What can hang from each mark
K982: K291 K363 K388 K400
K363: K917
K400: K993
K964: K917
K291: K405 K982
K917: K363
K993: K405 K982

Each row was made from one small tree. The marks that hang from a mark follow it in brackets, in the order of their numbers. Every link used is in the known rows. Write each row's tree.
Known rows
K400[K993[K982[K388]]]: [ 3.71 -1.29 -1.44  0.62 -1.20  0.70 -0.15  2.48 -2.32  2.28  3.27  0.15
 -4.94 -3.08 -2.06  0.43  2.35 -3.04 -0.82  0.30 -2.77  3.02  0.01  0.23
  0.86  1.52 -3.63]
K982[K291 K363 K388 K400[K993]]: [ 5.74 -1.48 -1.08  2.37 -0.79  0.75 -0.13 -1.70  1.28  4.47  4.28 -0.26
 -1.75 -1.07 -5.28  4.38 -1.34 -3.75 -0.15 -1.97 -2.13  1.07 -0.60  1.47
  0.46  2.37 -2.68]
K400[K993[K405 K982[K363]]]: [-0.49 -5.54  1.09 -1.88 -0.94  1.07 -3.86  2.59 -2.07  2.34  2.82 -2.62
 -4.38 -2.08 -3.68  2.37 -0.05 -3.81 -0.83  1.51 -3.45  2.62 -1.70  0.52
  0.84  1.37 -0.89]
K363[K917]: [ 1.36 -3.81  0.20  0.14 -1.61 -0.19  1.63  2.38  1.30  0.06  3.00  0.16
  2.20 -1.36  1.68 -0.03  1.42 -2.53 -0.84  1.28 -2.73 -1.30 -1.96  0.07
 -0.28  1.68 -4.45]
K982[K291[K405] K363 K388 K400]: [ 2.69 -1.12 -2.36  0.66  0.72 -0.72 -0.15 -1.53  1.94  3.51  3.50  2.60
  1.30 -0.07 -3.96  3.06 -2.69 -2.61 -0.47 -4.56 -1.96 -0.59 -0.66  1.66
 -0.81  3.42 -3.43]
K993[K405]: [ 1.08 -0.82  0.28  0.01 -0.88 -0.36 -2.08  2.24 -2.05  1.09  2.37  0.95
 -0.21 -0.69 -0.65  1.75 -0.27 -2.96 -1.34  0.40 -2.05 -0.17 -2.66 -0.32
 -0.74  0.57 -0.57]
K917[K363]: [ 2.96 -0.75 -1.07  1.58 -1.13 -0.32 -0.11  2.67  1.29  0.06  3.02 -1.83
  1.96 -0.93  1.39 -0.73 -0.09 -1.56 -1.65  2.21 -1.68 -0.42 -1.42 -0.74
 -0.27  0.17 -2.68]
K964[K917]: [ 3.25 -0.60 -0.48  0.23 -1.55 -0.64 -0.67  1.71  0.93  0.77  2.41  0.83
  2.06 -0.67  2.27  1.31 -0.34 -2.43 -0.57 -0.14  0.92 -1.32 -0.48  0.34
 -0.51  0.32 -1.32]
K291[K405 K982[K388 K400[K993]]]: [ 4.07  0.30 -0.84  0.92 -2.49 -0.94 -1.04  0.33  0.37  2.05  2.80  0.17
 -5.21 -1.76 -0.30 -0.53  0.07 -3.27 -0.32 -1.88 -0.48  3.71 -1.87  0.07
  0.05  2.16 -6.30]
K982[K291 K363[K917] K400]: [ 2.02 -5.98  0.35  0.75 -0.73  0.13  1.21 -0.04  3.45  1.56  4.26 -0.21
  4.53 -0.42 -0.98  2.33 -1.45 -3.80 -0.02  0.26 -3.43 -2.52 -1.54  1.14
  0.00  3.63 -2.35]
K400[K993]: [ 2.54 -2.06  0.05  0.93 -1.16 -0.11 -0.37  1.13 -0.59  1.94  2.80 -0.96
 -2.84 -1.49 -0.53  1.52  1.28 -2.69  0.04  1.48 -1.66  1.44 -1.79 -0.71
  0.42 -0.01 -2.66]
K982[K363 K388]: [ 3.84 -0.15 -2.09 -0.30  0.17  0.88 -0.55  0.05  1.10  2.25  2.02 -1.07
  0.47 -1.17 -3.34  2.59 -0.27 -2.10 -0.88 -0.61 -1.81  1.19  0.21  1.70
  0.92  0.20 -3.98]
K400[K993[K405]]: [ 2.24 -1.53  1.16  0.43 -1.74  0.09 -2.54  1.96 -2.34  1.86  2.75 -0.43
 -2.96 -1.09 -1.89  2.36  0.51 -3.30 -1.18  1.28 -2.48  1.64 -3.48 -0.68
 -0.05  0.31 -0.95]
K400[K993[K982]]: [ 0.94 -4.01 -0.22  0.27 -1.38  0.11 -0.86  2.88 -2.20  1.40  2.98 -1.45
 -5.00 -2.71 -0.35 -0.08  2.01 -3.15  0.27  2.15 -2.03  2.01 -0.32 -0.56
  0.96  1.18 -1.90]
K993[K982[K363 K400]]: [ 0.28 -5.29 -0.65 -0.97 -0.78  0.22 -1.26  1.96  1.10  1.09  2.96 -1.77
 -1.48 -1.58 -1.12  0.30 -0.14 -3.70  1.01  1.45 -2.12  0.39  0.31  1.28
  1.16  2.92 -2.07]
K993[K405 K982[K291 K388 K400]]: [ 3.72 -0.65 -1.26  1.79 -0.49 -0.06 -1.19  2.35 -3.14  2.76  4.26  3.83
 -2.53 -1.64 -1.77  1.60 -0.93 -4.54 -1.78 -0.89 -3.23  0.07 -1.14  1.38
 -0.93  4.82  0.95]
K400[K993[K982[K291 K363 K388]]]: [ 2.98 -3.08 -1.52  0.58  0.73  1.41 -0.50  0.60 -1.38  3.51  3.78 -0.34
 -2.94 -2.54 -4.16  3.05 -0.16 -3.16 -1.08 -0.38 -2.77  1.58  1.07  1.26
  0.90  2.13 -1.55]
K982[K291 K363 K400]: [ 2.77 -3.15 -0.63  1.22  0.57 -0.15 -0.57 -0.67  1.52  2.50  3.41 -0.43
  2.62 -0.26 -1.68  2.93 -2.18 -3.46  0.41  0.15 -1.71 -1.63 -0.38  0.78
  0.05  2.39  0.44]
K291[K405]: [-0.26 -0.74 -0.97 -0.54  0.14 -1.38 -0.20  1.54 -0.07  1.01  2.04  1.83
  0.38 -0.54  0.89  0.05 -0.35 -1.64  0.01 -0.80 -0.84 -0.65 -1.25 -0.85
 -0.95  0.91 -2.89]
K993[K982[K291]]: [ 0.41 -2.16 -1.36  1.06  1.37 -0.21  0.38  2.62 -2.61  1.49  3.12  1.34
 -0.22 -1.98  0.85  0.03 -0.29 -2.84 -0.63  1.72 -1.47 -1.59  1.15  0.02
 -0.12  2.62  1.69]

Write each row's tree
[ 4.34 -0.11 -1.72  0.55 -0.89  0.39 -1.03  0.20  1.57  1.63  2.07 -2.87
 -1.02 -1.46 -0.59  0.70 -1.12 -3.39 -1.06  0.77 -0.46  2.20  0.08  1.98
  1.28  1.44 -5.01] | K291[K982[K363 K388 K400]]
[ 4.00 -0.18 -2.45  0.98  1.67  0.56  0.56 -0.47  0.21  3.36  2.78  1.23
  2.31 -1.28 -3.27  3.97 -1.71 -2.27 -1.60 -0.95 -1.34 -1.05  0.82  1.55
  0.18  1.08 -1.36] | K982[K291 K363 K388]
[ 3.96 -1.13 -2.26  0.76 -1.41 -0.06  0.13  2.62 -0.95  1.60  3.67  1.53
 -3.24 -2.20 -0.49 -0.53  1.46 -3.49  0.25 -0.16 -2.64  1.51  0.33  1.27
  0.22  3.48 -3.11] | K993[K982[K388 K400]]
[-1.18 -2.77 -0.44 -1.99  0.67 -0.67 -1.76  0.84  0.90  0.62  0.88 -2.58
  0.60 -1.30  0.95 -0.15 -1.87 -1.83 -0.77  0.96  0.70  0.46 -0.21  0.21
  0.44  0.24 -4.22] | K291[K405 K982[K363]]
[ 0.56 -5.63  0.07  0.44  0.75  0.31  1.07  0.40  2.06  1.64  3.36 -0.50
  4.90 -0.97 -0.59  2.40 -1.22 -2.73 -1.03  0.25 -3.68 -2.90 -0.66  0.76
  0.07  2.16 -2.27] | K982[K291 K363[K917]]
[ 4.94 -2.06  0.34  0.17 -2.47  1.03 -3.17  0.32  0.65  3.67  3.56 -1.09
 -3.62 -0.68 -6.01  4.01 -0.84 -4.22 -0.90 -1.61 -3.72  3.93 -3.23  1.57
  0.45  1.93 -4.06] | K982[K363 K388 K400[K993[K405]]]
[ 0.81 -3.43  0.38 -0.31 -1.92 -0.34 -2.59  3.69 -2.72  0.94  3.02  1.04
 -3.43 -1.51  0.04 -0.05  0.29 -4.19 -0.34  1.33 -3.08  0.95 -2.20  0.69
 -0.28  3.55  0.31] | K993[K405 K982[K400]]
[ 2.64 -0.78 -1.71 -1.27 -0.62 -0.50 -1.31 -0.15  2.27  1.71  1.85 -0.89
 -1.29 -1.03 -1.12  0.26 -2.11 -2.65 -0.52 -1.20 -0.13  2.30 -0.38  1.77
  0.43  2.04 -6.22] | K291[K405 K982[K363 K388 K400]]
[ 1.30 -1.61 -0.99 -1.93 -0.03  1.14 -2.40  2.77 -2.30  2.34  2.15 -0.43
 -2.20 -2.12 -3.70  2.06 -0.33 -3.12 -2.40 -0.52 -2.80  2.07 -0.56  2.13
  0.49  1.88 -1.81] | K993[K405 K982[K363 K388]]
[ 0.83 -1.47 -0.72 -0.04 -1.15 -1.97 -1.06  1.30  0.37  0.51  2.13 -0.07
 -1.33 -1.05  3.30 -1.62 -1.18 -2.86  0.36 -0.21  0.64  0.26 -1.62 -0.16
 -0.56  2.00 -4.16] | K291[K405 K982[K400]]
[-0.66 -8.13  1.53 -2.16 -2.54  0.54 -1.81  3.45  1.52  0.73  3.72 -1.31
 -0.16 -1.49 -1.00  0.53 -0.15 -4.66 -0.65  0.88 -5.59  0.67 -2.68  1.55
  0.23  4.49 -3.13] | K993[K405 K982[K363[K917] K400]]
[ 6.78  0.06 -1.30  2.19 -2.56  0.14 -0.16  0.35  0.65  2.69  3.91  0.36
 -4.10 -1.47 -2.45  1.48  1.31 -3.57  0.27 -0.83 -2.14  3.22 -1.86  0.33
  0.44  1.80 -5.00] | K982[K388 K400[K993]]
[-1.91 -5.01 -0.02 -1.33  1.29 -0.08 -1.12  0.70 -1.51  2.65  3.40 -0.14
 -2.03 -1.74 -2.77  1.95 -1.34 -2.75  0.26 -1.20 -2.36  0.04  0.24  0.07
  0.15  2.66 -0.98] | K400[K993[K982[K291[K405] K363]]]
[ 2.87  1.89 -2.43  1.22  1.38 -1.11  0.95  0.04 -1.02  2.93  2.81  4.51
  1.39 -1.05 -1.24  1.98 -1.29 -1.74 -1.64 -3.29 -1.10 -1.45 -0.03  0.13
 -1.49  2.13 -2.49] | K982[K291[K405] K388]
[-0.30 -2.31  0.14  0.60  0.91 -0.12 -1.87  3.41 -4.75  1.95  2.98  2.06
 -0.86 -1.92  0.00  1.26 -0.82 -3.62 -1.87  0.72 -2.81 -1.55 -0.40  0.15
 -0.74  3.16  3.28] | K993[K405 K982[K291]]
[ 1.22 -0.17 -2.54  0.31  1.35 -0.75  0.68  1.88 -2.29  2.47  3.21  4.43
 -0.98 -2.34 -0.89  0.15 -0.53 -2.17 -1.19 -2.52 -1.59 -1.02  1.23  0.47
 -1.03  3.61 -2.09] | K993[K982[K291[K405] K388]]
[ 0.75 -3.29  1.09  0.97 -0.21  0.21 -2.16  3.16 -4.80  2.84  3.74  0.93
 -3.73 -2.22 -1.60  1.94 -0.35 -4.04 -1.53  0.67 -3.31  0.53 -1.46 -0.39
 -0.29  2.70  2.58] | K400[K993[K405 K982[K291]]]
[ 1.81  1.83 -1.99 -0.23  0.17 -1.03 -0.29  1.19 -1.04  1.15  1.19  0.82
 -1.93 -2.11  0.84 -1.33 -0.39 -1.70 -1.72 -0.77  0.71  1.50 -0.38  0.11
 -0.26  0.70 -5.19] | K291[K405 K982[K388]]
[ 2.86 -2.50  1.81  1.26 -2.95 -0.31 -2.95  1.44 -1.21  1.91  3.84 -0.31
 -3.83 -0.68 -1.96  2.41 -0.06 -4.41 -0.19  0.26 -3.18  2.35 -4.10 -0.17
 -0.38  1.82 -1.36] | K982[K400[K993[K405]]]
[-0.16 -3.53 -1.16  0.51  0.37 -1.52 -0.18  2.00 -1.35  1.59  3.76  3.51
 -0.79 -0.94  0.58 -0.77 -1.09 -3.07  0.74 -1.09 -1.97 -1.98  0.13 -0.07
 -1.02  4.88 -0.57] | K993[K982[K291[K405] K400]]
[-0.87 -6.19  0.88 -1.98 -1.72 -0.93 -0.34  0.83  3.93 -0.17  2.56 -1.97
  1.96 -1.02  1.98 -1.31 -1.43 -3.00 -0.30  0.55 -1.71  0.12 -2.05  1.09
  0.25  3.13 -6.99] | K291[K405 K982[K363[K917] K400]]
[ 1.20 -3.20 -1.34 -0.61  1.04 -0.16  1.90 -0.38  2.39  2.40  3.56  2.48
  4.59 -0.82 -2.57  2.51 -1.60 -2.00 -1.74 -4.00 -3.57 -1.35 -0.40  1.18
 -0.82  3.15 -5.15] | K982[K291[K405] K363[K917] K388]
[ 2.12 -6.59  1.60 -0.25 -3.13  0.57 -0.46  0.85  3.24  0.78  3.39 -5.06
 -0.99 -1.76  0.68  0.23 -0.02 -4.07  0.31  2.64 -2.41  2.27 -2.43  0.91
  1.56  2.16 -6.62] | K291[K982[K363[K917] K400[K993]]]
[ 3.47 -2.45  0.43  1.61 -2.70 -0.45 -1.46  1.33  0.08  1.50  2.86 -2.59
 -3.94 -1.75  1.31 -0.48  0.25 -3.85  0.47  3.02 -0.29  2.60 -2.03 -0.42
  0.88  1.08 -3.16] | K291[K982[K400[K993]]]
[ 6.29 -0.10 -0.11  3.08 -1.70  0.02 -1.55  0.36 -2.15  4.01  4.72  2.51
 -3.16 -1.14 -3.96  3.68 -0.92 -4.51 -1.53 -2.28 -3.43  1.46 -2.98  0.99
 -0.71  3.05 -0.49] | K982[K291 K388 K400[K993[K405]]]
[-0.39 -5.37  1.30 -0.34  0.44  1.06 -3.28  1.70 -2.86  3.47  3.37 -1.04
 -2.84 -1.86 -3.87  3.39 -1.50 -3.96 -1.23  0.73 -3.77  0.54 -1.02  0.53
  0.57  2.24  1.52] | K400[K993[K405 K982[K291 K363]]]
[ 0.33 -5.45  0.07 -0.06  0.99  0.82 -1.28  1.17 -1.59  2.72  3.51 -1.68
 -1.83 -2.32 -3.00  2.49 -0.62 -3.34 -0.06  1.52 -2.45  0.16  0.82  0.12
  1.18  1.82  0.59] | K400[K993[K982[K291 K363]]]
[ 5.79  0.02  0.04  1.64 -2.98  0.09 -1.87  1.24 -0.99  3.06  3.93  1.31
 -4.32 -1.16 -3.38  2.63  0.40 -4.21 -1.07 -1.34 -3.45  3.69 -3.90  0.77
 -0.40  2.21 -3.33] | K982[K388 K400[K993[K405]]]
[ 0.01 -2.01 -2.48 -1.22  2.30 -0.05 -0.01  0.75 -0.88  2.95  2.76  2.39
 -0.08 -1.73 -3.03  1.80 -1.69 -2.03 -1.35 -2.78 -2.33 -0.25  1.52  1.49
 -0.05  3.21 -1.74] | K993[K982[K291[K405] K363 K388]]
[ 2.72 -4.48  0.21  0.12 -1.88  0.20 -1.58 -0.08  2.08  2.30  3.30 -2.77
 -2.60 -0.74 -2.63  2.77 -0.33 -3.60  1.34  0.73 -2.17  2.10 -1.94  0.26
  1.11  1.09 -3.50] | K982[K363 K400[K993]]
[ 3.67  0.94 -2.29  1.89  0.25 -1.42  1.07 -0.30  0.25  2.85  3.91  4.76
  0.03 -0.69 -1.16  1.62 -1.80 -2.74 -0.26 -3.59 -1.21 -0.92 -1.08  0.64
 -1.59  3.64 -2.77] | K982[K291[K405] K388 K400]
[-1.54 -4.72  0.27 -2.41 -0.01  0.42 -3.17  3.15 -1.97  1.54  1.98 -1.60
 -1.18 -1.74 -2.06  1.79 -0.75 -3.38 -1.61  1.51 -2.93  0.59 -0.63  0.89
  0.69  1.79  0.44] | K993[K405 K982[K363]]
[ 3.76 -2.08 -2.30  0.87  0.49  0.70  0.06  1.10 -0.10  2.95  3.77  0.91
 -0.86 -1.77 -3.38  2.14 -1.14 -3.79 -0.61 -0.62 -2.41  0.17  1.34  2.17
  0.52  3.99 -0.78] | K993[K982[K291 K363 K388 K400]]
[ 4.88 -3.69 -1.00 -0.06 -1.98  0.38  1.18  0.04  4.24  1.69  3.77 -0.17
  1.80 -0.89 -2.00  1.84  0.13 -3.45 -0.50 -0.97 -3.40  0.77 -1.69  2.17
  0.49  3.04 -7.15] | K982[K363[K917] K388 K400]
[ 3.51 -2.97  1.36  2.36 -1.73 -0.30 -2.06  0.76 -1.92  3.38  4.47  1.24
 -2.07 -0.50 -2.20  3.27 -1.19 -4.52 -0.82 -0.19 -3.16  0.17 -3.61 -0.02
 -0.69  2.92  1.39] | K982[K291 K400[K993[K405]]]
[ 2.09 -4.63  2.19 -0.34 -2.26  0.46 -3.93  0.90 -0.07  2.17  2.55 -4.66
 -3.68 -1.04 -1.98  1.68 -1.61 -4.45 -0.79  1.87 -1.78  3.10 -2.96  0.90
  1.17  1.19 -2.40] | K291[K982[K363 K400[K993[K405]]]]
[ 0.89 -5.22  0.05 -2.47 -1.21  1.34 -1.28  3.23 -0.10  1.40  3.10 -0.25
 -0.25 -2.72 -2.89  1.40  0.28 -3.60 -2.75 -0.88 -5.42  1.14 -1.03  2.54
  0.46  3.14 -4.39] | K993[K405 K982[K363[K917] K388]]
[ 2.65 -1.32 -0.08 -0.20 -1.64  0.84 -2.31  2.99 -4.02  2.73  3.34  0.83
 -6.08 -2.77 -3.14  1.77  1.56 -3.79 -1.82  0.19 -3.80  3.73 -1.74  0.39
  0.19  1.71 -2.27] | K400[K993[K405 K982[K388]]]
[ 4.96  0.23 -1.22  2.72 -0.88 -0.98  0.22 -0.77 -0.26  3.66  4.30  3.81
 -2.49 -0.64 -3.07  2.25 -0.89 -3.13 -0.11 -3.38 -1.95  1.33 -1.96  0.01
 -1.11  3.51 -3.77] | K982[K291[K405] K388 K400[K993]]
[-0.89 -8.38  2.57 -2.27 -2.00  1.12 -2.30  3.60 -0.46  1.62  3.47 -2.44
 -1.84 -2.26 -2.32  1.41  0.60 -4.13 -1.30  1.27 -5.54  2.20 -2.47  0.77
  0.86  2.64 -3.51] | K400[K993[K405 K982[K363[K917]]]]
[-1.43 -5.49  0.28 -1.38  0.86 -0.55  1.19 -0.08  2.04  1.40  3.10  1.37
  5.11 -0.55 -0.83  1.81 -1.97 -2.19 -0.56 -2.37 -3.04 -2.91 -1.19  0.39
 -0.79  2.96 -3.19] | K982[K291[K405] K363[K917]]
[ 1.20 -6.47  0.35 -0.57 -2.23  0.05  0.46  0.90  4.53  0.60  3.51 -1.87
  3.06 -0.62 -0.15  1.03 -0.28 -3.50  0.32  0.88 -3.36 -0.47 -1.72  1.14
  0.51  2.60 -5.13] | K982[K363[K917] K400]
[ 5.17  1.83 -1.74  1.75 -1.62 -0.41 -0.33  1.21 -0.03  1.45  2.38 -0.37
 -1.82 -2.11  1.38 -0.93  0.15 -3.47 -1.19  1.20  0.09  1.84 -0.59  0.99
  0.69  1.59 -4.49] | K291[K982[K388 K400]]
[ 4.95 -3.70 -0.98  1.56 -0.79  0.51  1.91 -0.47  3.41  2.50  4.45  1.20
  3.52 -0.82 -2.00  2.89 -1.30 -3.79 -0.64 -1.60 -3.76 -1.29 -0.86  2.12
 -0.14  4.16 -4.50] | K982[K291 K363[K917] K388 K400]
[ 1.70  0.01 -2.37 -0.06  2.06 -0.21  0.15 -0.92  0.45  3.03  2.49  2.60
  2.18 -0.72 -3.65  3.38 -2.32 -1.60 -1.25 -3.67 -1.65 -0.91  0.12  0.91
 -0.55  1.89 -2.61] | K982[K291[K405] K363 K388]
[ 3.25  1.02 -2.05  0.49 -1.23 -1.40 -0.42  0.80  0.47  1.12  2.17  1.46
 -2.34 -1.63  1.62 -1.19 -0.77 -2.84 -0.76 -1.53  0.26  1.69 -1.15  0.57
 -0.26  2.35 -6.04] | K291[K405 K982[K388 K400]]
